Known rows, with every step that occurs
gatuv novudi kasemi ninar: [ 2.510 -3.991  2.257  2.193  1.599 -2.035  0.584 -0.673 -1.163 -0.418
  4.110 -0.686  1.846  0.695 -1.278  2.424  0.085 -2.168  2.072 -2.477
 -0.293 -2.199  3.129  0.260  1.772]
revudo nabek ziru gatuv: [-2.519  3.887 -5.004 -0.376 -2.128 -0.629 -1.307  2.830  2.663  1.047
 -2.545 -0.395  1.226 -4.168  1.619 -3.638  0.357  0.736 -1.250 -2.327
 -1.522  0.395 -1.672 -2.224 -1.794]
ziru gatuv novudi kasemi ninar: [ 2.319 -1.457  1.654  2.568  2.735 -1.886 -0.419  0.576 -0.773  1.768
  1.567 -1.497  1.433  0.040 -0.756  2.553  0.969 -1.707  1.523 -0.153
 -0.179 -2.787  3.203  1.062  0.817]
gatuv ziru nabek vupetev kasemi: [-0.583  0.884 -0.155 -0.755  1.221  8.046  0.130 -2.650 -0.625  3.271
  3.613 -0.530 -2.930 -1.431  1.542 -0.724  2.487  1.544 -2.164  2.835
 -0.772  3.770 -1.550 -0.892 -1.704]
gatuv novudi: [ 1.460 -2.234  0.800 -2.230 -0.401 -3.888  1.822  2.248  0.460 -1.320
 -0.368  1.890  0.635  1.583 -4.783 -0.157  0.464 -0.572  0.563 -2.498
  1.016  2.206  3.161  1.447  2.691]
levas revudo nabek ziru gatuv novudi kasemi: [-0.250  0.463 -3.016 -1.678  1.243 -1.993 -1.756  3.150 -2.457  2.505
 -2.082 -3.258  0.852 -2.719  0.737  2.360  0.588  0.456  0.832  1.313
  4.142 -1.994  3.506 -6.469  0.026]
kasemi ninar gatuv novudi: [-0.597 -6.000  6.571  2.387 -1.427 -2.860  2.893  2.925  1.151 -3.298
  0.098  1.201  1.996  3.977 -2.867  0.679 -3.770 -2.513  2.744 -2.906
 -2.446 -1.812  1.259  4.092  3.775]
levas revudo nabek ziru gatuv: [-2.428  1.615 -5.292 -1.899 -2.170  0.914 -1.201  2.147 -0.073  2.289
 -1.198 -1.205  1.818 -3.434  3.148 -2.591 -0.222  1.012 -2.387 -0.888
 -0.105 -1.173 -2.230 -4.465 -0.672]
ziru gatuv novudi kasemi: [ 2.016  1.767 -0.345 -0.194  3.169 -3.574 -0.664  1.663 -1.664  1.550
 -1.974 -1.225  0.555 -0.670 -3.468  2.921  3.667  0.407  1.225  1.363
  3.227 -0.577  4.062  0.179  0.178]
gatuv novudi kasemi: [ 1.938 -1.146  0.573 -0.920  2.013 -3.697  0.261  0.120 -2.150 -0.747
  0.416 -0.175  1.022  0.034 -4.033  3.036  2.700 -0.359  1.605 -1.413
  3.129  0.405  4.488 -0.512  1.137]
revudo nabek ziru gatuv novudi kasemi: [-0.222  2.513 -2.879  0.066  1.261 -3.451 -1.560  3.878  0.003  1.325
 -3.191 -2.511  0.242 -3.359 -0.903  1.253  1.103 -0.001  1.967 -0.021
  2.693 -0.391  3.707 -3.925 -1.046]
levas revudo nabek ziru gatuv novudi: [-1.012 -0.375 -3.052 -2.828 -1.084 -2.004 -0.508  5.734 -0.111  1.931
 -3.354 -1.399  0.438 -1.812  0.031 -0.803 -1.954  0.581 -0.168  0.508
  2.016  0.192  1.888 -4.764  1.463]
vupetev nabek ziru gatuv novudi: [-0.775  1.973 -2.784 -2.086 -0.722 -1.812 -1.238  6.200  2.117  0.705
 -5.500 -1.515 -1.046 -1.867 -2.069 -1.667 -0.619  1.688  0.682  0.882
  0.592  1.261  1.809 -0.645  1.808]
levas revudo nabek vupetev kasemi: [-1.563  0.799  0.488 -1.691  0.304  7.691  2.131 -4.120 -2.654  4.056
  3.235  0.045 -1.170 -2.472  4.008 -0.501  1.266 -0.385 -4.071  1.132
 -2.565  2.426 -2.960 -6.421  0.339]
vupetev gatuv novudi kasemi: [ 1.009  0.729  2.982  1.987  3.108 -3.743 -1.443  0.107 -1.401 -0.048
 -1.463  0.947  1.468  0.071 -3.486  3.350  3.340 -1.584  2.719  2.625
  1.921 -0.598  2.648 -0.180  1.181]
gatuv ziru: [-0.887  1.925  0.214 -2.736  0.164 -1.058  0.093  0.937 -0.403 -1.666
  1.386  2.170  0.440  1.128 -4.028 -2.061  0.636 -1.123 -1.084 -3.827
  1.568  2.241 -0.463  0.657 -1.280]
levas revudo nabek ziru: [-2.731 -1.947 -4.234 -2.985 -3.748  1.264 -0.439  0.359 -0.642 -0.305
  2.062 -0.296  2.378 -2.902  2.824 -2.719 -1.663  0.069 -1.536 -4.209
 -0.420 -0.348 -1.513 -6.198  0.666]
kasemi novudi gatuv: [ 2.772  3.326 -0.591  3.146 -0.052 -5.141  1.137 -2.555  0.127 -3.011
 -2.655  1.395  0.182  2.465 -1.937  0.102  0.015  0.259 -2.096 -2.267
  0.722  1.547  0.426  0.549 -1.582]
vupetev kasemi ninar gatuv ziru: [-3.350 -0.518  7.806  3.419  0.440  3.022  0.188 -0.345 -0.371 -1.523
  1.655  1.159  0.745  2.762 -1.561  0.294 -1.503 -3.898 -0.019 -2.238
 -3.471 -0.646 -2.510  1.084 -1.352]
kasemi novudi: [ 1.785  1.842 -0.915 -1.792  0.959 -2.837  0.626 -0.865 -0.431 -4.300
 -2.419  1.715  1.588  2.405 -1.447 -1.137 -0.706 -0.766 -5.082 -3.796
  0.230  0.726  0.553  1.120  1.610]
kasemi novudi gatuv ziru nabek vupetev: [ 2.234  2.062 -2.998  0.059  0.345  1.190  1.593 -0.629  0.442 -0.394
  0.267 -0.864 -3.662  1.200  1.191 -1.556 -2.333  2.926 -1.270  1.666
  3.963  2.746  0.138  1.263 -2.383]
novudi kasemi: [ 0.721  0.320 -1.211 -0.258  1.005 -1.221 -0.195 -3.607 -2.457 -0.535
  2.815  0.269  2.186 -1.290 -1.638  1.594  4.407 -0.032 -0.387 -2.497
  0.990 -1.018  0.945 -0.269 -0.491]
kasemi ninar gatuv ziru nabek revudo: [-1.057 -8.749  2.392 -2.867 -2.478  1.624 -1.048 -2.138  0.838 -2.091
  1.409 -1.111  0.754  2.029  2.989  0.476 -3.744  1.352  1.944  1.781
 -3.962 -5.081 -4.037  6.342  1.960]
revudo nabek: [-1.620  2.182 -1.960 -2.595 -3.403 -1.856  1.425  0.673  1.542 -1.881
  0.869  2.616  1.289  0.368  0.044 -2.052  0.612 -1.158 -2.679 -6.078
 -3.796 -1.018 -2.110  0.475  0.140]
ninar kasemi novudi gatuv ziru: [-0.462  6.766  2.029 -0.150 -0.611 -2.671 -1.084  0.111  0.175 -1.816
 -3.353  2.695 -1.647  2.675 -2.198  0.385 -0.476 -2.868  0.803 -2.492
  3.426  2.078  0.163 -1.920 -3.551]

Rows
[ 1.117 -0.513  1.927  5.759  0.205  6.610  0.829 -4.529  0.543  3.866
  6.227 -1.225 -2.893 -0.616  3.499 -0.021  0.217  0.144  0.627  2.312
 -3.177  1.681 -2.296 -0.930 -3.287]
novudi gatuv ziru nabek vupetev kasemi ninar
[ 1.420 -2.527 -0.358  3.664  2.159 -0.815 -1.513  0.985 -0.076  1.694
  1.503 -2.828  1.680 -2.918  0.116  1.046 -0.410 -1.114  3.238  0.043
  1.005 -1.243  3.221 -1.983  0.201]
nabek ziru gatuv novudi kasemi ninar
[ 0.488  4.502  1.183  1.510 -2.129 -2.784 -0.192 -2.507  0.649 -1.676
 -3.047  2.982 -0.343  1.904 -0.031  1.133  0.680 -2.006  0.665 -2.665
  0.413  0.677 -0.602 -1.072 -1.632]
ninar kasemi novudi gatuv
[-0.454 -3.655 -0.612 -4.408 -0.553  0.613 -3.443 -2.308  0.709 -0.139
 -1.234  0.376  0.079  0.023  1.726  0.294  0.415  1.952  1.126  5.774
 -2.144 -2.159 -4.308  4.584  0.910]
vupetev gatuv ziru nabek revudo
[-3.294  0.526  4.225 -0.702 -0.850 -1.227  0.968  2.260 -0.168 -3.723
 -1.069  2.111  1.084  2.971 -3.947 -1.118 -1.248 -1.781  0.413 -3.541
  0.771  0.209 -1.569  2.898 -0.848]
ninar gatuv ziru
[ 1.846  1.739 -0.932 -0.279  2.295  5.113  0.297 -3.770 -0.561  0.172
 -0.350 -0.767 -1.884  0.413  2.948  0.031  0.531  1.437 -5.997  2.375
 -1.218  2.680 -0.282 -0.733  0.734]
ziru nabek vupetev kasemi novudi
[ 1.328 -7.343 -3.261 -5.765 -2.655  0.792 -1.161 -4.406  0.412 -0.511
  1.480 -0.417  1.009 -0.721  2.933  0.153  0.981  4.014 -0.393  2.257
 -3.564 -2.762 -3.309  4.759  2.743]
ziru nabek revudo
[-0.636 -0.533 -0.829  1.228 -0.332  3.762  0.298 -2.248  1.397  1.813
  1.877  1.682 -0.298 -1.150  2.989 -1.815  1.684  1.955  0.012  4.776
 -1.903  0.331 -3.512  3.934  0.862]
ziru nabek vupetev gatuv
[-1.107 -4.717  8.675  4.053  0.015  0.434  1.655  1.120  0.391 -1.292
 -0.195  0.885  0.918  3.201 -2.371  2.042 -1.864 -3.171  1.927 -0.999
 -4.281 -0.546  1.096  1.488  2.884]
vupetev kasemi ninar gatuv novudi
[ 2.655 -2.133 -2.130 -3.177 -0.470 -2.504 -2.034 -3.066  0.109 -2.115
 -3.048 -1.281 -1.687  1.673  1.323  1.096 -1.960  3.354 -0.208  3.334
  0.691 -1.317 -1.698  2.744 -0.690]
kasemi novudi gatuv ziru nabek revudo
[ 2.097  2.960 -2.662  0.104 -1.128 -3.232 -1.191  0.634  0.927 -2.548
 -0.891  0.134 -1.984  4.098 -0.854  0.290 -0.326  2.234 -2.128 -0.692
  1.851 -0.756  0.655  2.746 -2.807]
kasemi novudi gatuv ziru nabek
[-2.737  5.185  1.135 -0.392  0.974  1.799  0.521  1.760  1.099  0.597
 -1.051  2.706 -1.412 -1.084 -0.035 -3.347 -1.255 -2.238  0.309  1.332
  0.526  2.708 -3.310 -0.635 -1.802]
revudo nabek vupetev gatuv ziru
[-1.554 -4.119  5.509  4.710 -0.731  0.172  1.376 -2.587 -0.989 -2.489
  3.482 -0.124  3.686  1.813  0.631  1.791 -0.627 -2.240  1.554 -3.349
 -3.214 -5.091 -1.151  3.210  0.825]
novudi kasemi ninar gatuv
[ 2.966  3.000 -0.847  4.329  1.094  1.862  0.674 -4.906  0.130  0.945
 -0.867 -0.793 -2.876  0.516  2.351  1.147  1.075  2.533 -2.853  3.176
 -0.644  2.735 -0.363 -1.124 -2.437]
ziru nabek vupetev kasemi novudi gatuv
[-2.153  3.117  0.319  0.987 -0.359  2.307  1.641 -0.947  1.627  0.922
 -0.497  2.872 -0.017 -2.304  2.455 -3.018  0.024 -1.290 -0.077  1.763
 -2.845  1.396 -4.109  0.505  0.325]
revudo nabek vupetev gatuv
[ 1.444  3.519 -0.288 -1.208  3.296  4.721 -0.417 -1.625 -0.940 -0.060
 -0.854 -0.926 -3.005  1.045  1.667 -0.157 -0.586  0.615 -5.385  2.279
  1.053  3.514  0.078 -1.629 -0.714]
gatuv ziru nabek vupetev kasemi novudi
[-0.147  2.851 -2.814 -0.797  1.342 -1.735 -2.322  3.873 -0.431  1.323
 -4.234 -3.317 -0.544 -2.930 -1.587  1.715  1.687  1.630  1.652  1.855
  2.543 -1.074  3.164 -2.463  0.260]
vupetev nabek ziru gatuv novudi kasemi
[ 0.799  0.621 -2.206  0.749  2.669 -2.600 -1.752  2.421 -1.005  1.678
 -2.596 -2.471  0.924 -3.494 -2.423  1.460  2.281  0.780  2.701  1.402
  4.412  1.055  4.580 -2.849 -0.549]
nabek ziru gatuv novudi kasemi
[-0.783  1.797 -3.001 -1.266 -0.877 -3.338 -0.423  6.544  2.613  0.691
 -4.557 -0.585 -0.183 -2.412 -1.362 -2.015 -1.209  0.086  0.880 -1.096
  0.677  1.643  2.480 -2.193  0.453]
revudo nabek ziru gatuv novudi
[ 0.227 -0.579 -1.134  2.966  0.530 -1.640 -1.260  2.632  1.040  1.435
  0.498 -2.670  1.268 -2.849  1.675  0.774 -1.562 -1.845  2.454 -1.501
 -0.713 -2.697  2.671 -3.151 -0.304]
revudo nabek ziru gatuv novudi kasemi ninar
[ 0.125 -0.722 -3.250 -3.422 -0.755  4.579  1.659  0.031  0.399  0.998
  3.900 -0.178 -2.393 -0.523  1.270 -2.736 -0.470  2.603 -0.679  0.623
  2.236  2.208 -0.916  2.414 -0.571]
gatuv ziru nabek vupetev
[-0.174 -0.251 -2.876 -3.658 -2.019  0.322 -1.115  1.436  0.902 -1.235
  2.972  0.887 -0.684  2.362 -1.054 -1.095  1.385  1.940 -1.939 -1.959
  0.153 -1.129 -0.685  3.913 -0.775]
gatuv ziru nabek
[ 1.521  5.569  0.250  1.420  1.062 -4.890  0.032  0.028 -0.362 -3.202
 -2.918  1.284 -1.158  2.901 -4.008 -0.579 -1.226 -0.868 -1.426 -2.378
  3.617  2.872  0.948 -0.432 -3.468]
kasemi novudi gatuv ziru
[ 0.202  3.621  0.117  1.637 -0.613 -2.926  0.464 -0.373 -0.148 -0.970
  0.677  1.868 -0.861  1.004 -4.377 -1.033  1.265 -0.186  1.502 -2.545
  2.282  2.861 -0.372  0.147 -3.960]
novudi gatuv ziru
[-2.343  1.175  0.271 -0.540 -0.220  3.630  1.656 -1.741 -1.005  2.266
  0.832  2.150  0.583 -1.379  3.903 -1.939 -0.632 -0.900 -1.137  3.140
 -1.376 -0.192 -4.393 -1.957  1.380]
levas revudo nabek vupetev gatuv
[-0.429 -6.466  6.238  3.279 -0.479  4.235  2.528  0.520  1.113  0.594
  1.828 -1.031 -1.293  2.133  1.543  1.647 -2.994 -0.250  1.915  2.469
 -3.673 -0.699  0.884  2.606  3.084]
ziru nabek vupetev kasemi ninar gatuv novudi
[ 1.250 -2.625  0.931  2.809  0.683  0.367  0.111 -4.178 -1.409 -0.129
  6.225 -0.319  2.925 -0.503  1.031  1.304  1.584 -1.793  0.295 -3.609
 -2.228 -3.201 -0.030  0.636  0.345]
novudi kasemi ninar
[ 0.658 -0.920 -0.505 -4.813 -2.450 -0.338 -3.068 -2.842  0.514 -0.761
 -3.259 -0.068 -2.060  1.595  2.966  2.074 -1.127  1.188  1.926  3.370
  0.478 -1.719 -2.571  1.449 -0.704]
ninar kasemi novudi gatuv ziru nabek revudo
[ 0.319 -0.252 -2.128 -0.296  0.373 -2.712 -0.640  4.848  1.511  0.898
 -3.803 -0.748  0.558 -2.529 -2.958 -1.745  0.002  0.927  1.779  0.558
  2.339  2.996  3.219 -1.131  0.819]
nabek ziru gatuv novudi
[-0.787 -1.443 -2.523 -4.310 -1.796  4.127  3.826 -1.770 -2.054  1.997
  3.304  0.520 -0.292 -1.713  4.000 -2.521 -1.707  0.515 -2.801 -1.247
  0.319  0.672 -2.638 -3.248  1.616]
levas revudo nabek vupetev
[-0.003  2.061  1.537  1.166  2.560 -1.373  0.451  0.740 -0.666  1.334
 -1.665  0.206 -0.644 -1.933 -0.391  1.791  0.866 -1.384  2.722  3.310
  1.848  0.554  1.640 -2.144  0.705]
revudo nabek vupetev gatuv novudi kasemi
[-1.956 -5.052  5.198  4.707 -1.553  7.547  2.171 -3.652  0.753  0.790
  4.504 -0.600  0.295  1.084  4.580  0.356 -1.353  0.012 -0.155  1.160
 -6.386 -2.390 -3.353  3.149  1.144]
ziru nabek vupetev kasemi ninar gatuv
[ 1.454 -1.542  0.239  1.122  2.575  0.091 -0.508 -0.302 -0.711  1.914
  0.312 -0.906 -0.938 -0.728  0.186  2.909  2.302  1.378  2.957  5.846
  2.685 -0.405  2.475  1.080  1.435]
ziru nabek vupetev gatuv novudi kasemi
[-2.020 -3.474  2.404  0.618 -3.375  1.252 -0.005  2.132  1.472 -2.754
  3.269  0.318  0.532  4.554  0.855 -0.214 -2.397  0.096 -0.053 -2.560
 -2.866 -4.933 -2.206  6.321 -0.068]
kasemi ninar gatuv ziru nabek
